Each row was made from one path, in order. Every step used is in the known rows, and no mark comes twice. Write each row's path.
Known rows
b p: [ 0.155 -0.310 -2.128 -0.194  1.215  0.016  1.103  2.081 -0.635 -1.105
 -0.012  1.237 -0.050  0.200  1.230  0.932  1.274 -1.200 -0.238 -0.532
  1.905 -0.185 -0.127]
k b d: [-0.647 -2.796 -0.131  1.442 -0.572 -0.756  0.590 -0.136 -2.567  2.471
  0.870 -0.548  2.145  3.035 -1.515 -1.044 -1.783  0.594 -0.501  1.041
  1.781  0.781  0.362]
h d b: [ 1.225  1.483  3.272 -0.727 -0.024 -0.011  1.108  0.866  0.303 -0.620
 -0.939  0.308  0.839  1.086 -0.824 -1.437 -0.310  1.017 -0.428 -0.108
  0.817 -0.739  2.456]
p b d m k h u: [ 2.920 -6.034  1.317  0.464  4.526 -5.223  0.986 -2.004 -0.874  3.457
 -0.883  4.510  4.205  4.552 -4.981 -2.873 -1.185 -1.708 -2.191  8.129
 -1.488  3.045  3.426]
u h k: [ 1.711  1.039  0.684 -2.411  0.533  0.282  0.467  0.399 -0.543 -1.353
  0.967  2.767  1.369  1.901  0.111 -0.337 -1.418 -0.500  0.885  3.092
 -1.247 -0.444  1.764]
u h d: [ 2.409  0.999  2.206 -0.744 -1.191  0.855 -0.070  2.290 -1.551 -1.306
  2.405  3.216  0.364 -0.126  2.228 -1.565 -0.105 -1.761  0.966  2.054
  0.421 -0.766  2.433]
m k: [ 0.591 -0.382  0.752 -1.109  0.727 -0.931  0.317 -1.267  0.289 -0.394
 -1.869  1.136  2.601  0.565 -1.004  0.680 -1.040  0.732  0.613  2.142
  1.001 -0.293  0.959]
b p h d m: [ 1.815 -2.102 -0.068 -0.641  3.496 -0.148  1.234  5.968 -1.182 -0.621
  0.118  5.302  3.912 -2.306  0.158 -2.239  3.373 -3.662 -2.026  0.294
  2.091  0.073  3.867]
m k b: [ 0.471 -1.851  0.204 -0.092  1.770 -1.118  1.594 -2.592  0.226  0.093
 -1.451 -0.350  4.080  1.758 -2.508  0.322 -2.776  2.192  0.393  3.787
  1.429 -1.260  0.388]
k h d b p m: [ 3.547 -1.991  0.748  0.584  4.576  0.239  2.676  3.894 -1.797 -0.075
 -0.156  3.160  2.318  2.797 -0.683 -0.981  2.088 -1.421 -3.074  1.286
  0.993 -1.025  3.173]
k b p m: [ 1.016 -3.074 -1.575  2.235  4.306  0.554  2.142  1.859 -0.499  0.139
  0.750  0.375  2.114  1.460 -0.527 -0.538 -0.630 -0.903 -1.145  0.756
  2.761 -1.937 -0.972]
u h d m k b p: [ 3.408 -2.005  0.624 -1.470  3.823 -0.402  1.972  3.233 -1.434 -2.299
  1.414  5.782  4.990  1.266 -0.350 -1.632 -1.053 -1.459 -0.736  5.576
  2.783 -1.518  2.359]
k b d m p: [-0.388 -3.174 -1.230 -0.489  1.484 -2.385  0.411  1.907 -0.264  2.612
  2.586  0.836  5.272  2.145 -3.947 -2.421 -2.615 -1.202 -2.509  3.043
  0.886  2.027  0.790]
k h d b p: [ 2.538 -0.685 -0.455 -0.886  2.375 -0.496  3.074  2.790 -2.278 -0.704
 -0.650  2.573  1.492  2.797 -0.514  0.350  2.495  0.012 -2.437  1.517
  0.543 -0.550  3.128]
u h k m: [ 1.389  0.917  0.208 -2.110  2.735 -0.734  0.607  2.453 -0.467 -1.582
 -1.375  4.626  2.154  3.737 -0.550  1.091 -1.195 -2.081  1.223  2.443
 -1.872  0.034  1.076]
d b p h: [ 0.986 -1.203 -1.354 -1.025  2.812 -1.249  3.108  2.524  0.065 -0.537
 -1.310  1.708  3.821 -0.417 -1.692 -0.350  1.477  0.359 -1.800 -0.653
  2.667 -0.130  0.544]
p b d m k: [-0.280 -2.685  1.548 -0.588  3.069 -3.711 -0.293  0.026 -0.173  1.639
 -0.671  2.579  4.633  2.162 -4.135 -2.516 -2.115 -0.940 -0.613  4.910
  0.982  3.290  2.761]
d b p m: [ 1.494 -0.940  0.285  0.488  3.971 -0.009  2.030  2.447  0.770 -0.652
 -0.531  1.016  1.472  1.471 -1.032 -0.728  0.140 -0.363 -1.899 -1.118
  2.594 -0.716 -0.901]
m p h k b: [ 0.570 -1.846 -1.982 -2.088  3.097 -2.352  3.383 -0.003  1.381  1.174
 -0.273  0.428  7.988  1.072 -4.338 -0.676 -2.783  0.053 -0.441  4.688
 -0.368 -0.882  3.651]
d b p h k: [ 1.172 -0.498 -0.837 -2.712  3.752 -1.307  3.795  2.093  0.253 -0.998
 -2.793  2.426  5.031  1.467 -2.666  0.216  0.752  0.560 -1.442  0.828
  1.490 -0.342  2.868]
h k b p m d: [ 2.893 -1.546  1.376  0.556  5.017  0.513  4.424  0.923 -1.685 -1.159
 -1.161  3.398  5.540  2.834 -2.580  1.098 -1.978 -1.888  0.049  2.524
  2.004 -2.287  1.443]
m d b p: [ 2.104  1.295  1.420 -0.944  1.639 -0.702  3.976  0.853 -1.094 -2.475
 -1.568  2.583  3.082  0.960 -1.968  1.660 -0.020 -0.213 -0.592 -0.480
  2.636 -0.147 -0.697]
u h k m p: [ 1.299  1.466 -1.019 -3.478  2.967 -2.202  1.238  3.008  1.137 -1.402
 -0.097  4.342  4.612  3.495 -1.593  1.177 -2.408 -3.261  1.219  4.007
 -1.813  0.562  1.725]
d b p m k h: [ 3.271 -3.143 -0.414 -0.528  6.040 -1.353  2.955  1.150 -0.546 -0.136
 -2.104  3.003  4.648  3.463 -2.740  0.624  0.314  0.510 -3.200  3.112
  1.563 -0.752  1.078]
b d m k h u: [ 3.547 -5.927  1.337 -0.022  2.437 -3.126  0.021 -0.683 -2.035  3.251
 -0.894  5.374  3.588  4.228 -3.108 -1.694  0.106 -1.974 -3.256  5.247
 -0.930  2.246  2.460]

Write each row's path
[-0.109 -0.525 -1.285 -1.262  4.140 -3.968  0.826  0.824  3.551  0.450
  1.868  0.421  3.693 -0.340 -4.198 -2.676 -2.168 -1.720 -0.986  4.649
 -1.576  2.156  1.328] | d m p b
[ 4.615 -5.039  1.795  1.420  4.223 -1.710  1.246 -2.184  0.101  2.022
 -1.501  3.608  2.911  2.981 -1.893 -0.958 -0.632 -1.476 -1.562  5.122
 -0.951 -1.043  1.655] | p m k h u
[ 1.045 -3.136 -1.654 -0.800  4.877 -1.281  1.917  0.959  0.020 -0.993
 -0.919  2.498  4.599  1.437 -2.586 -0.052 -0.997  0.248 -1.855  3.769
  2.338 -0.836 -0.018] | d m k b p
[ 0.470 -2.245 -0.578 -0.766  2.986 -0.823  2.801 -0.567 -0.154  0.960
 -1.432  0.542  5.614  1.322 -3.247 -0.584 -1.431  1.138 -0.238  3.056
 -0.402 -1.460  2.885] | p h k b
[ 0.433 -2.543 -0.408 -3.168  2.311 -2.866  0.483  3.879 -0.243  2.535
  0.457  4.111  8.069  1.094 -4.298 -2.461 -0.848 -3.406 -2.431  3.022
 -0.114  2.973  5.033] | b d m p h k
[ 3.126 -3.271 -0.185  1.075  1.460 -1.492  1.355 -2.134 -0.565  1.665
 -0.131  1.895 -0.498  2.421 -0.742 -0.275  0.943 -0.908 -1.573  3.244
 -2.428 -0.184  0.741] | k h u
[ 4.310 -1.204  1.485 -0.236  4.581  0.612  4.307  1.807 -2.291 -2.185
  1.046  5.368  5.822  3.005 -1.443  0.371 -2.568 -2.410  0.472  4.219
  1.791 -2.148  1.007] | u h k b p m d
[ 0.115  0.061 -0.727 -2.555  3.355 -4.925  1.186  2.790 -0.006  0.705
  0.287  4.240  6.103  5.611 -3.442 -0.806 -3.864 -3.939  1.944  6.322
 -1.059  3.280  3.561] | u h k m p b d
[ 3.512  2.237  1.714 -3.080  4.466 -1.470  4.558  3.207 -1.517 -4.036
 -2.990  7.210  5.269  4.571 -2.557  2.677 -0.992 -2.137  0.597  1.933
  0.683 -0.135  0.389] | u h k m d b p
[ 1.188  0.833  1.874  0.342  2.083 -0.909  1.722  1.399 -1.276 -1.368
 -2.799  3.976  3.213  1.269 -1.941  2.471 -0.177 -2.657  1.173 -0.329
 -0.114  0.440 -0.595] | k m d
[ 2.522 -2.067  0.864 -0.351  2.586  0.064 -0.007  2.887 -1.810  0.574
  0.995  3.691  1.487  0.934 -0.886 -1.653  2.380 -1.866 -3.107  2.552
 -2.579  0.634  3.634] | k h d m
[ 2.399 -0.283  2.274  0.594  3.236  0.606  1.933  3.856 -0.046 -0.886
 -0.469  2.214  1.620  1.168  0.095 -1.552  0.718 -1.638 -1.359 -0.848
  3.226 -1.473  2.094] | h d b p m
[ 3.041 -0.867  2.583 -1.846  1.924 -1.336  2.179 -0.494 -1.030 -0.060
 -2.473  2.422  4.199  3.233 -2.647  0.021 -0.019  1.751 -1.601  4.215
 -0.248 -0.538  4.385] | m k h d b
[-0.061 -3.597 -0.145 -0.362  1.291 -1.291  2.051  0.410 -2.659  2.812
 -0.928  1.334  6.538  3.039 -3.412 -1.329 -1.612  0.318 -0.532  2.627
  1.089  0.664  3.925] | p h k b d
[-0.425  0.378 -1.722 -0.970  2.438 -2.476  0.726  2.574  1.741 -0.160
 -1.061  1.651  3.212  1.555 -1.744  1.264 -1.172 -2.598  0.360  0.852
 -0.538  0.944 -0.032] | k m p
[ 0.503  0.389 -0.943 -1.024  1.766 -0.684  2.364  1.500  0.348 -1.397
 -1.028  0.500  0.780  1.331 -0.747  0.614  0.544  0.893 -1.268 -0.773
  2.240 -0.272 -0.735] | d b p
[-1.630 -0.898 -1.458 -0.073  2.885 -5.151  0.782  2.366  0.554  2.075
 -0.639  1.462  4.739  3.651 -3.576 -0.649 -2.428 -3.402  1.184  3.226
  0.388  3.676  1.877] | k m p b d
[ 1.791 -0.062  2.660 -0.714  0.977 -0.650  1.990  1.958 -0.066  0.082
 -1.322  1.663  3.923 -0.657 -1.713 -2.256  0.649  0.479 -0.942  0.048
  1.266 -0.709  3.764] | p h d b
[ 1.511 -3.089  1.311  1.311  3.992 -0.349  1.301 -1.416  0.813  0.785
 -1.183  0.242  4.773  1.806 -2.690 -0.901 -3.148  0.904 -0.317  3.439
  1.841 -2.005  0.264] | p m k b
[ 2.007  1.525  3.542 -0.778  0.531 -0.766  2.901 -1.259 -0.325 -1.401
 -1.579  1.300  3.057  0.785 -3.097  0.670 -1.355  0.968 -0.482 -0.112
  0.782  0.065 -0.398] | m d b
[ 2.542 -2.400  0.685 -1.804  4.186 -1.031  1.425  4.749 -0.860 -0.962
 -1.765  6.406  6.396 -1.682 -0.879 -1.536  2.182 -3.063 -1.533  2.528
  3.040 -0.083  4.852] | b p h d m k
[ 3.310 -6.062 -0.820  0.267  6.064 -2.947  3.288  0.087  0.974  0.480
 -1.746  4.687  6.614  0.491 -3.323 -1.863 -0.565 -1.225 -2.087  5.063
  2.403 -1.361  1.072] | d m k b p h u
[ 1.085 -1.703 -0.913  1.254  3.329  0.759  0.721  3.171 -0.237 -0.348
  0.451  1.818  0.656  0.218  1.050 -0.245  1.011 -2.473 -0.855 -0.758
  2.374 -0.637 -0.207] | b p m
[-0.548 -2.025  0.284 -0.178  0.286 -0.638  1.160 -0.631 -2.342  2.225
 -0.536  0.150  3.462  4.882 -2.466 -0.357 -2.363  0.755 -0.033  2.319
  0.617  0.457  2.760] | h k b d
[ 2.033 -6.148 -0.452  0.510  2.540 -4.189  1.844  1.122  0.622  4.013
  1.712  2.925  7.336  1.222 -4.696 -4.281 -2.127 -2.762 -2.725  4.438
  0.924  1.584  1.991] | k b d m p h u
